Every row comes from one small tree of marks. Brackets hold a mark, then the marks that hang from it, in alphabetical order. Every link used is in the known rows. Which tree was each row made from?
(in the rows, 128 means zero)
Known rows:
{buti {dipog bora dabu {tigaki ninap}}}: [157 165 177  94  98  81  97  97  88 195 113  87 134 122  95 180 125 107
 161 196 176  54 149 133 113 122 101]
{nugal {dipog tigaki} zesiz}: [153 131 138 122 132 114 127 107 106 167  96 104 151 159  95 132 105 116
 169 137 146 138 151 137 156 157 118]
{buti {dipog bora {dabu sudu} nugal}}: [203 148 179 119 144  71 104  95 112 202 158  76 143 116 109 131 135 131
 151 212 208  86 132 114 107  98  94]
{zesiz nugal tigaki}: [156 157 130 112 159 133 113 100 113 155 154  94 178 136 101 101 101 139
 164 116 134 103 157 130 185 136 109]
{nugal bibi {dipog {tigaki {ninap dabu} zesiz}}}: [120 155 155 129 148 131  90 100 156 145  80 129 154 153 111 137 102  74
 188 136 156 128 139 140 180 157  96]
{dipog nugal tigaki}: [162 144 136 126 155 119 114 117  79 163 123 122 136 120  79 121  89 152
 164 164 142 123 118 134 127 128 104]
{ninap {dabu bibi}}: [168 117 157 136 179  92  84 106 138 165  93  80 133 124  81 110 116 137
 151 160 157  97 115 143 161 148  91]
{nugal dipog}: [171 137 157 124 143  93 110 114 103 183 109  97 148 151 109 115 105 115
 173 148 157 122 136 123 180 140  93]
{zesiz {tigaki {ninap {dabu bibi}}}}: [157 130 163 125 161 106  81 108 139 149  96  93 144 161  85 127 118 129
 131 131 126  91 105 165 175 165 106]
{buti {dipog {dabu bibi} nugal tigaki}}: [187 124 139  92 158  71  96 114  78 161 126 114 108 100  64 159 102 152
 132 203 160 114 102 139  95 129  83]
{buti {dipog bora {dabu bibi sudu} tigaki}}: [181 152 157  97 144  72  97  91 116 192 119  83 140 103  87 152 145 111
 143 193 211  87 153 143  84 120  86]
{tigaki {ninap {dabu bibi sudu}} zesiz}: [139 153 175 146 168 101  73 101 181 162  82 100 167 141 109 107 142 101
 156 134 161  97 102 133 160 142 103]
{buti {dipog dabu}}: [184 134 170  94 139  70  96  94  93 190 134  76 137 103  95 141 109 130
 167 189 170  78 126 115 145 128  94]
{tigaki {zesiz nugal}}: [134 171 131 120 154 124 104  98 133 158 133 100 187 117 111  98 108 129
 191 128 142 101 151 101 185 118 102]
{buti {dipog nugal}}: [176 144 165 110 148  85 114 111  88 191 135 100 129 118  93 124 105 154
 166 190 152 113 104 119 151 121  93]
{tigaki dipog ninap}: [152 140 193 114 128 117 108 123 115 181 107  94 151 159 108 132 105 131
 168 154 123  76 120 129 149 128  92]
{tigaki dipog zesiz}: [139 148 159  98 141 113 110 119 136 172 115  89 174 134 109 120 112 140
 185 152 131  94 131 114 154 121  84]
{tigaki {dipog bora dabu} {zesiz nugal}}: [150 153 150  98 129 111 106 112 147 167 147  72 186 128 116 132 123 130
 172 166 165  58 178  93 136  92  79]
{nugal bibi}: [176 148 156 119 177 123 105  83 119 163 139 104 163 126 106 100  85 123
 181 150 148 114 154 133 165 139 101]
{tigaki {ninap dabu} {zesiz nugal}}: [114 165 159 145 147 124  82 102 162 156 103  97 172 136 113 108 120 110
 184 130 146  76 128 106 196 128 107]
{nugal bibi {dipog {dabu sudu} tigaki} zesiz}: [184 124 146 128 167 125 114  77 138 150 133 111 171 147 109 126  99  82
 166 140 185 146 168 137 121 154 116]
{dabu bibi sudu}: [179 143 161 131 181  96 100  99 131 174 118  97 160 128  98  95 123 125
 150 144 167 117 127 136 137 136  97]
{dabu bibi {sudu bora}}: [177 144 168 146 176  96  93 108 149 190 106  83 182 134 102  86 146 141
 150 145 171 113 145 160 143 138 105]
{nugal zesiz}: [166 133 155 124 148 112 117  90 118 171 124  80 168 143  99 108 107 140
 168 144 134 105 141 126 161 146 127]
{nugal bibi {dipog bora {dabu sudu}} zesiz}: [205 129 167 134 157 106 115  67 159 170 148  80 184 166 131 116 121  83
 161 157 198 118 190 127 138 136 117]
{dipog bora {dabu sudu} nugal {tigaki zesiz}}: [167 167 139 125 143 108 101 100 124 167 141 107 173 113 103 128 129 124
 161 178 188 101 141 119  90 102 104]
{sudu dabu}: [173 125 160 126 143  87  89 101 113 174 121  86 145 108  96 107 105 139
 161 150 147  80 124 134 164 155 110]
{buti {dipog bora dabu {nugal zesiz} tigaki}}: [179 135 146  97 121  85 118  96  93 182 139  84 134 124  83 162 120 144
 148 208 170  91 142 127  96 119 116]
{sudu bora {dabu bibi}}: [181 117 160 136 157  73  79 118 139 176 102  79 158 116  86 103 131 160
 138 150 147  87 134 170 159 166 112]
{ninap dabu}: [159 128 166 142 164 105  89 105 131 180 105  75 140 124  92 105 111 131
 174 160 163  87 120 127 172 139 101]

Which tree is each row?
[139 146 176 127 135  99  97 120 105 182  94 110 106 127  77 150 113 132
 164 188 157  98  85 142 139 134  98] : {buti {dipog nugal {tigaki {ninap dabu}}}}
[124 181 152 123 136 124  98  99 134 158 122 112 185 139 119 111 112 114
 185 120 129  88 140 104 187 121 110] : {tigaki ninap {zesiz nugal}}
[169 141 133 127 171  91  89 101 159 149 127 110 181 136 117 106 125  95
 151 129 188 128 150 105 155 124  85] : {tigaki {zesiz {nugal {dipog {dabu bibi sudu}}}}}
[147 162 168 108 124  99 109 117  78 182 111 124 119 131  84 154 104 134
 163 180 139 108  99 137 130 130 101] : {buti {dipog nugal {tigaki ninap}}}
[131 184 149 122 160 144  98  81 148 142 138 125 194 139 127 106  95 101
 193 121 128 104 163 111 191 127 106] : {tigaki ninap {zesiz {nugal bibi}}}
[184 147 162 105 151 102 130  79 128 178 159  90 154 145 106 126 112 144
 165 192 156 117 155 130 145 125 111] : {buti {dipog bora {nugal bibi zesiz}}}
[123 144 154 150 136 124  98 123 130 165  82 113 136 157  99 131 107  87
 173 132 165 104 139 128 180 143  97] : {zesiz {nugal {dipog {tigaki {ninap dabu}}}}}
[210 141 172 130 160 100 102  81 142 180 148  92 172 150 130 116 115  79
 168 168 212 110 186 122 139 125  92] : {nugal bibi {dipog bora {dabu sudu}}}
[127 168 163 107 154 150 108 101 162 146 136 120 189 153 128 117  96 112
 191 127 120  95 160 111 172 119  85] : {tigaki dipog ninap {zesiz {nugal bibi}}}
[206 117 156 100 165  60  94 109  92 168 139 101 115 111  78 142 106 157
 131 204 158 107  95 126 119 127  85] : {buti {dipog {dabu bibi} nugal}}
[154 150 180 145 157 124  88  97 153 171 113  86 167 159 109 110 128 109
 155 123 157  89 112 151 170 151 119] : {zesiz {tigaki {ninap {dabu sudu}}}}
[168 154 156  86 116  79 103  97  85 196 125  77 135 101  87 165 122 122
 167 203 192  67 158 129 111 119  94] : {buti {dipog bora dabu tigaki}}
[141 154 127 125 144 125 120 117 101 168 111 118 151 139  97 119  97 107
 178 130 164 129 164 121 168 134  90] : {zesiz {nugal {dipog tigaki}}}
[204 116 186 141 188 124 102 114 155 177 158  93 184 139 113 103 111 152
 156 183 173 111 147 146 105 114  90] : {tigaki {dipog {dabu {sudu bora}} {nugal bibi}}}
[182 140 150 141 156 113 101 113 146 174 145  82 207 154 120 103 132 117
 149 119 189 116 176 144 171 135 112] : {zesiz {nugal {dipog {dabu {sudu bora}}}} tigaki}
[213 122 149 120 163  73  95 109 100 163 141  93 135 129  85 131 111 153
 124 197 162  90 132 128 108 117  91] : {dipog bora {dabu bibi} nugal}
[150 142 172 129 147 118  87 105 129 163 108  88 154 158  98 125 113 126
 154 133 131  79 111 151 185 157 116] : {zesiz {tigaki {ninap dabu}}}
[198  96 133 100 156  87 107 100 122 136 125  89 161 174  90 141 109 129
 118 132 135 130 135 148 156 172 116] : {nugal {dipog {dabu bibi}} {zesiz tigaki}}
[172 138 138 100 173 142 120  73 133 138 156  96 189 156 104 108  91 135
 164 120 116 129 161 154 174 165 131] : {nugal bibi {zesiz tigaki}}
[169 128 175 166 188  98  79 112 177 190  89  67 171 128  97  84 152 138
 150 151 187 103 132 166 152 143 104] : {ninap {dabu bibi {sudu bora}}}
[168 145 127 111 144  81  97 107 144 153 123  94 172 143 113 130 128 104
 149 153 177  98 176 104 161 118  81] : {tigaki {zesiz {nugal {dipog bora {dabu bibi}}}}}
[152 142 153 135 133 126 117 107  96 154 112 124 147 161  86 137  96 140
 155 149 115 118 112 139 129 143 134] : {dipog {nugal zesiz} {tigaki ninap}}
[157 116 197 145 150 115 100 135 133 176 104  95 125 163  96 128 105 146
 156 175 136  82  85 126 145 125  87] : {tigaki {dipog nugal} {ninap dabu}}
[136 150 187 133 125 109 100 131 161 175 103  88 152 166 109 138 132 138
 164 182 144  68 111 119 146 110  85] : {tigaki {dipog bora nugal} {ninap dabu} zesiz}
[118 195 152 108 104 115 102 103 117 173  97 109 172 139 108 146 128 107
 180 149 146  79 157 131 144 126 109] : {dipog bora {tigaki ninap zesiz}}
[192 113 168 112 168 103  94 123 156 171 132  70 194 150  97 122 142 156
 120 146 158  96 145 174 115 138  94] : {zesiz {tigaki {dipog {dabu bibi {sudu bora}}}}}
[172 138 152 118 132 113  99 109 108 149 139 109 166 173 114 139  98 102
 145 121 143  96 147 124 184 144 108] : {zesiz {nugal {dipog dabu}} {tigaki ninap}}
[182 138 154 131 139 106 126 100 115 175 140  83 158 156 100 115 116 155
 154 173 143 104 145 121 143 122 124] : {dipog bora {nugal zesiz}}
[176 139 153 118 163 145 121  84 124 130 158 123 174 183 104 120  83 139
 147 128  95 133 127 153 166 158 138] : {dipog {nugal bibi {zesiz {tigaki ninap}}}}
[175 124 143 114 136  96 103 111  83 166 111 109 136 129  90 148  95 109
 163 161 173 114 142 127 133 142  96] : {nugal {dipog dabu tigaki}}
